Known rows, with every step that occurs
tuso tafo rezif lobu sifi gozag: [ 49 -26   7  35  -7 -12  33 -30   8  -1 -23   0  17  19  31  -1 -12  11
   4  11  10]
tuso sifi: [ 34 -12 -11  13   6 -14  -6   5  15 -15 -11   6   7  10  -9  -3   6  20
  16   5  15]
tafo rezif: [ 44  -1   5  37 -10 -30  17 -21  -3   2   3 -21   4  16  15  -9  -1 -31
   3   1  11]
kikuf tuso tafo rezif: [ 37  24  18  32 -12   1  31 -14 -10   1 -18 -25 -21  -3  40 -17  17 -37
   3  24   8]
tuso gozag: [ 20 -34   3  23 -20   9  33   3   8 -23  -2  15   5   5   1  -5   8 -14
   5   3  19]
tafo tuso gozag: [ 21 -13  -4   4  -4   3  18  13   4 -37   6   7  12  -4  22  -5   4 -11
   9  18  37]
sifi tuso gozag: [ 24  -1   6  29  -3  -2  35  20  17 -17 -18   9 -18  13  11  -5  -6  -7
  32  22  33]
tafo rezif lobu kikuf tuso sifi gozag: [ 48  -4   9  40 -17 -29  -2  -4   1 -15 -20   0  -4   4   7  21 -14  16
  17  -9   4]
lobu rezif tafo: [ 50   3  16  59 -22  -1  21 -11  -1  -2  21 -18 -20  18  14 -46  -9 -21
  12   8  -7]
kikuf lobu: [ 17 -31  16  29  -1 -16  11   3  12  -4 -10   7   1  -5 -29  11  16  12
  12   3  11]
rezif lobu kikuf tuso gozag: [ 37 -15  14  40 -32   8  -9  26   1 -22 -20  15 -24  -1  -9  42  -6  32
   6  -6  10]
kikuf lobu rezif tafo tuso gozag: [ 18 -30  20  35 -11  -8  20  -3   2 -22  21  -4   1  -4  -5 -19   4  -9
  20  11  12]
kikuf lobu rezif tafo: [ 28 -24  25  50 -12 -12  15  -8   4  -2  13  -8 -10   3 -17 -21   5  -5
  18   5  -3]
lobu rezif: [ 56   3  11  57 -16  -6  27 -19   5  -7  12  -1 -19   2  16 -26   4 -19
   9  -1  -8]
kikuf lobu sifi gozag: [  9 -44  10  43  -1 -24  28  -3  37  -9 -16  48   6 -14 -35  18   4  21
  35   3  10]
sifi tuso tafo rezif lobu kikuf: [ 45  18  17  42  -2 -18  25   9   2   1 -36 -18 -18  24  32  17 -19  13
  20  28  26]
tuso sifi gozag: [ 32 -20  -4  18   9 -13  22  -1  25 -21 -25  25  12  -1  -2 -16  -3  23
  31   4   3]
lobu sifi tuso tafo rezif: [ 32  11  -3  48   3 -26  26  -4  27   5 -18  10 -12  20  16  10 -11  -4
  35  32  33]
rezif lobu kikuf tuso sifi gozag: [ 42  -9  12  37 -17  -1 -12  24  11 -22 -33  25 -19  -6 -11  34 -10  54
  18  -8   1]

Rows
[ 46  12  17  30 -11   3  15 -13 -11   0 -19 -27 -17   3  35  -8  12 -14
   0  16   9] => kikuf tuso tafo rezif lobu
[ 32 -25  21  48  -8 -18  22 -14   9  -6   6   5  -7 -11 -15  -5  16  -2
  16  -2  -3] => kikuf lobu rezif
[ 11 -37   4  40  -2 -24   3   0  29  -4  -5  33   1  -5 -42  30  11  17
  25   4  20] => kikuf lobu sifi
[ 50  12   9  32   7 -15  25   0   4   6 -30 -26 -10  29  35  -4 -13   8
  18  29  29] => sifi tuso tafo rezif lobu
[ 54 -17  10  26  -7  -6  21 -24  -9   4 -17 -30  14  27  33  -4  -1   4
 -12  10  14] => tuso tafo rezif lobu
[ 14 -15   9  42   7 -35  20  -6  25   4 -18  13  -1   4 -13  25   2   7
  35  24  29] => kikuf lobu sifi tuso tafo rezif
[ 11 -18   5  42   7 -30   6  13  35  -2 -14  31 -12   0 -36  30   4  20
  41  16  30] => kikuf lobu sifi tuso
[ 49 -33 -10  36 -10  -9 -24   3  24  -3  -5  24  -2  21 -23  29 -11  48
   9  -8  21] => rezif lobu sifi
[ 47  13   3  36  -6  -7   3  -2   1 -19  26 -20  -8  14  23 -45 -10  -8
  19  17   7] => lobu rezif tafo tuso sifi
[ 31   9   7  18  -4  -1  -3  22  -2 -14  12 -24  -2  23  15 -33 -14  -6
  14  28  26] => rezif tafo tuso
[ 17  -8  -8  43  -6 -14  21  15  36 -13  -9  39 -15  12  -8  17 -10   2
  42  21  38] => lobu sifi tuso gozag
[ 28   6  -4   6   6  -7 -15  23   2 -20  10 -22   7  23   8 -29 -12   8
  20  28  28] => rezif tafo tuso sifi
[ 51   3  12  47 -26 -23 -11  -2  -8  -4  -9 -14 -14  10   7  29 -11   2
   4  -8   9] => tafo rezif lobu kikuf tuso
[ 50 -10  15  36 -15  -8  21 -15 -11  -1 -24 -22   5  21  30  17  -8  10
  -9  11  11] => tuso tafo rezif lobu kikuf
[ 19  -7   4  12 -11   7   9  22  -2 -26  15 -16   6  21  15 -31 -12 -14
  13  27  32] => rezif tafo tuso gozag
